What can hang from each mark
T: G
S: G
H: F G
W: D V Z
D: G W
Z: W
F: H T
G: H S T
V: W

Every row comes from one small tree of marks. Brackets hold a mark, then the marks that hang from it, in alphabetical order. Every link used is in the known rows. Which tree was each row made from?
Known rows
(D (G (H F) S T)): [ 29.8 -12.2  25.4  13.9   5.2   9.6 -23.0   2.2  34.2  -8.9   6.1 -25.1
  -2.2   5.8 -14.9 -50.6  10.1  -0.1  38.4   2.4  16.4]
(S (G H T)): [-13.8  12.8  23.5 -24.3   1.0  -3.8 -41.2   1.4 -26.0  11.5  -9.0 -14.1
  -7.7   2.2   4.0  -1.2 -15.1  13.5 -14.9  11.4  28.9]
(H F G): [-27.4  -1.2  33.1 -14.8  -0.7  -0.4  29.3  -2.2  62.3  16.5  29.9  -9.9
  -8.2   3.4   3.1 -18.1 -36.4  -8.7 -28.8 -16.0  13.5]
(D (G (H F) S) (W Z)): [ 18.3 -13.3   2.6  24.7  14.3  12.9  20.6 -11.5  13.2 -10.9  18.9   1.4
   0.6  19.2   3.7 -46.8  17.7 -10.2  10.3   4.2 -13.8]
(D (G T) (W V)): [ 11.9 -19.9  -9.5  11.9   0.1   1.9  31.6 -10.1  43.6  11.0 -34.0   7.8
 -15.0 -11.8  23.1  42.4  79.5  21.1  44.0  -4.3  -4.2]
(F H (T G)): [  1.7  13.4   0.6   2.7 -13.4  -5.5  -2.7  31.0  27.5 -13.3  25.7   3.8
  35.5 -12.5   0.8   1.4 -21.0  -5.1 -22.2   0.7  24.4]
(S (G H)): [-21.7  20.1  22.6 -24.1   1.5   0.6 -21.3  -1.2  -7.2  21.8   9.1   0.6
  -8.6   7.8   6.5 -18.4 -46.1  -3.8 -36.4   4.2  24.1]
(D (G (H F) S T) (W V)): [ 35.5 -25.2  12.9  24.9   8.1   7.2  -8.8  -0.7  10.6   0.5 -19.8  -5.7
  -4.5  -3.1  -2.0 -33.0  47.5  14.5  54.2  -3.9   0.3]
(G T): [ -6.1  -6.7   1.3 -11.4  -2.9  -6.5   1.2  -4.0  29.9  10.6 -16.6 -11.6
  -8.0 -10.1   6.3  22.3 -15.6   7.0   9.7   2.6  12.4]
(G H S T): [ 15.5  -7.2   6.3  -1.3   5.0  -1.1 -36.7   0.9 -24.7   5.2 -21.9 -29.6
  -2.1   4.2 -28.1 -35.0 -39.1  -6.2   8.1  16.0  18.8]
(W (D (G T)) V): [ -0.1  -3.2 -10.3  -3.9  -8.6  -8.0  15.1  -2.4  19.4  -8.8 -16.9   1.7
  -9.3 -11.6   3.7  55.9  57.8  26.1  18.6  -6.1 -14.4]
(G S): [ -9.2  -2.1   2.2  -4.3   2.3   3.2  10.3  -3.6  18.3  18.0  -5.3  -3.9
  -6.7  -1.8 -16.3 -19.7 -64.4 -23.0 -13.6  -0.1   3.9]
(G H T): [  9.1  -1.7   4.1  -8.7  -1.2  -4.9 -26.9  -2.2  -2.2   8.5 -16.7 -23.6
  -7.0   2.0  -2.7  -7.2 -17.1   6.2   8.9  12.2  22.0]
(V W): [-29.3   2.0  -6.9 -14.8   5.4   7.0 -10.9   3.2  26.5  12.9 -16.3   5.6
  -1.2  -1.6   7.4   2.2 -42.0 -12.3   4.5  -5.9  10.2]
(T (G S)): [  5.2  10.3   3.3   5.6   1.2  -0.2  -5.2   2.1  -7.4   3.7   4.0  -5.0
  15.7 -14.7 -19.0  -8.6 -28.3 -14.7  -6.6   4.7  14.9]
(V (W D)): [-45.5   9.6 -25.3 -21.6   7.4  -2.2  -3.2   5.6   3.1  -3.7  -8.3   1.4
   6.4  -5.4   6.2  13.8 -26.8   0.3  -6.3  -6.2  -6.7]
(W D V Z): [-18.1   6.9 -22.0 -14.4  -9.3 -15.8  21.5  -8.2 -55.8  -2.8  -2.4  21.1
  -5.1  -2.6  -1.9  56.3 -21.5   7.3 -44.3  -5.6 -37.8]
(T G): [ -2.0  15.9   2.0  -1.9  -4.5  -4.9   5.8  -1.2  13.5   7.6   9.1   1.3
  11.6 -16.6   4.9  18.8 -10.6  -1.7  -6.4   1.6  18.2]
(S (G (H F) T)): [ -8.6   6.0  37.7 -21.0   1.7  -3.6 -42.4   4.9  -0.7   7.8   9.2 -11.3
  -2.5  -2.4  10.7 -22.0 -21.2  21.6  -4.4  -0.9  26.7]
(Z W): [-10.0 -12.9  10.1  -7.7  -6.8   1.6  11.8   0.4 -12.1  33.2  17.4   8.4
 -10.1  -3.6  10.2 -20.5 -30.5  -8.5  -1.2 -12.4  10.2]
(S G): [-37.5  13.5  18.7 -26.0  -1.0  -0.6   6.8  -2.8  22.8  24.6   8.8  11.0
 -13.0  -4.6  16.3  10.7 -42.2  -1.1 -39.0  -4.2  13.2]
(F H): [-19.3 -14.3   1.2  -7.8  -5.8   4.2   5.1   7.1  34.7   9.8   9.7   2.2
   3.8   9.5   1.5 -11.7 -51.7   5.4 -19.4  -3.7  12.0]

Which tree is each row?
[ 19.1  16.1   9.6   7.3   3.4   1.1 -32.0   4.2 -39.4   0.8   4.0 -15.1
  17.2  -1.1 -29.1 -37.0 -30.4 -16.0  -6.4  13.3  24.8]
(T (G H S))
[  3.8 -10.1 -16.3  13.6  -1.1   4.5  50.4 -19.1  17.6   7.0 -11.4  29.6
 -11.4   4.6  22.0  48.4  48.3   3.5   0.0  -4.3 -27.4]
(D G (W V Z))
[ 17.9  -7.2 -14.8  15.0   7.0   4.5  11.1 -17.0   5.9 -13.1 -13.0 -10.2
  -5.4  15.4  18.0  13.9  76.3  11.5  23.2  19.7  -2.4]
(D (G H T) (W Z))
[ 17.5   7.0  21.2   0.9  -0.9  -2.0  -8.5  20.5  27.9   2.7  23.7  -8.8
   6.3  -0.6 -16.6 -62.3 -79.9 -34.9 -12.7  -3.0  13.3]
(G (H (F T)) S)
[  9.0  -2.6   1.9   2.2  -9.1   0.6   0.7   4.0 -49.0  12.5  15.5  11.7
 -11.0   7.0  -3.8 -14.7  40.4   5.8   8.4 -12.4  -5.1]
(Z (W (D (G H)) V))
[ -4.0  -9.5 -20.3   1.4  -1.4  -7.0  37.1 -16.6 -26.1  18.0 -18.9  28.8
  -6.4  -1.6  18.0  41.4  -3.4   4.9 -17.4  -3.5 -28.0]
(D (W V Z))
[ 25.8   2.9   2.0  26.2   7.4   7.6  28.9   6.6  32.6 -19.0  27.8   2.1
   7.8  11.0   5.5 -42.4  13.4 -28.7   1.4   4.7 -11.7]
(D (G (H (F T)) S) (W Z))
[ -6.2  -8.0  -2.7   0.2 -11.8   0.0  26.5   1.0 -20.3  14.6  14.3  22.3
 -14.5  -5.8   5.4  11.6  43.0   7.6   6.7 -21.1 -16.6]
(Z (W (D G) V))
[ 34.6 -14.8 -10.2  24.8   6.7   4.4  -9.7 -13.1 -47.9 -10.0 -34.9  -2.2
  -3.5  11.3 -14.3   6.1  56.6   5.6  22.2  14.6 -16.0]
(D (G H S T) (W V Z))
[ 19.5 -14.3  22.3   1.8   5.0  -1.3 -38.0   4.5  -9.1  -0.3  -2.2 -25.3
   0.2   0.0 -18.8 -52.8 -45.7   1.2  18.7   3.2  16.9]
(G (H F) S T)
[-18.3  18.4 -23.3  -3.9   8.2   9.3 -14.6  -3.0 -22.8 -30.3   3.3  -0.9
   5.5  22.6  -0.9   6.8  23.3  -3.6  -9.1   9.5 -13.5]
(V (W (D (G H)) Z))
[ -4.4   3.2  -9.0   0.3   8.7   4.5 -39.3   3.1 -21.0 -45.2   7.6 -11.2
  14.0  12.5   4.8   1.1  47.5  20.5  22.6   3.0 -11.3]
(V (W (D (G (H F) T)) Z))
[ 18.9  -4.3 -10.2  15.6   0.2   5.7  24.7 -18.2 -14.8   5.1  -9.5  16.7
  -9.1  18.5  14.1  17.7  47.6   1.1   2.3   4.6 -17.5]
(D (G H) (W V Z))
[-43.1  12.6 -32.6 -18.2   5.9  -3.1  -3.5  -1.1 -40.9 -19.4  -3.9   6.9
   7.0   3.0   4.1  32.9 -24.7  -2.2 -28.1   1.2 -24.6]
(V (W D Z))
[ 26.0  29.6   8.7   7.5  -2.7  -5.5 -24.5  21.3 -16.5  -6.4  12.4 -13.4
  25.3  -9.8 -28.1 -33.1 -41.6 -35.9 -14.6  13.6  27.1]
(F (T (G H S)))
[  8.3 -15.2  -6.7  18.9   5.9  10.6  41.1  -9.9  35.9  18.1 -23.3  14.3
 -14.2  -3.7   0.7   1.0  28.0  -8.8  21.4  -7.8 -13.2]
(D (G S) (W V))
[-10.5   3.0 -10.7  -4.6  -8.3  -3.4  36.8  -3.9  29.4   2.8   0.4  16.3
 -12.6  -3.6   7.2  41.4  26.5   7.9  -3.7 -11.4 -20.7]
(W (D G) V)
[ 14.5 -10.1  20.9  -6.4  -0.2  -4.6 -28.1   1.9  12.1   3.9   4.7 -18.2
  -3.7  -1.7   6.2 -26.3 -24.7  17.1  18.9   0.3  20.3]
(G (H F) T)
[  8.5  19.0  16.0   1.2 -10.9 -11.1  15.0  20.7  55.1  -5.3  37.0   8.1
  21.9 -29.5  17.1   2.9 -20.7 -13.0  -3.7 -10.6  18.6]
(H (F (T G)))
[  7.5  -5.0 -16.1   6.6  -4.0  -5.8   3.8  -6.6 -45.4 -26.9 -18.6   2.6
  -4.3  -2.1 -22.8  48.5  39.9  10.7  -6.0   4.1 -36.7]
(W (D (G S T)) V Z)
[-15.8  -7.8  -7.2 -12.9 -11.6 -11.4  13.7   5.9 -65.8  25.0   6.7  18.5
  -9.2 -12.9  -0.1   9.4  -8.3   8.4 -11.4 -20.4 -16.7]
(Z (W D V))
[  7.5   8.0   1.3   9.7  -6.7  -0.5 -12.5  33.5   5.2 -15.8  19.9  -5.5
  36.0 -12.1 -23.6 -24.5 -41.1 -20.8 -21.7   3.3  21.2]
(F H (T (G S)))
[ 16.7  -7.0  -4.4  13.2   2.3   7.2  23.1 -10.4  29.8  19.3 -15.7  11.7
 -14.9   8.1  14.4  -2.9  47.2   2.7  21.8  -1.6   0.2]
(D (G H) (W V))
[-13.8  10.5  -7.1  -0.1   8.0   8.7 -17.0   1.4  -5.4 -34.6  24.4   2.4
  10.7  18.6   8.5 -13.1  18.2   4.8   0.3  -2.2 -16.3]
(V (W (D (G (H F))) Z))
[  1.6  -0.9 -18.2  -0.4  -9.6 -10.4  15.6 -10.6 -23.5 -22.7 -14.8   8.3
  -6.1  -4.3   0.8  74.7  62.0  25.5  -3.4   1.3 -32.3]
(W (D (G T)) V Z)
[-18.8   0.4 -28.7   3.6  12.6   6.2 -21.8   0.3 -29.7 -43.1 -19.9 -12.8
  10.6   5.5 -15.8  25.4  39.1   0.5  11.2   9.7 -22.5]
(V (W (D (G S T)) Z))
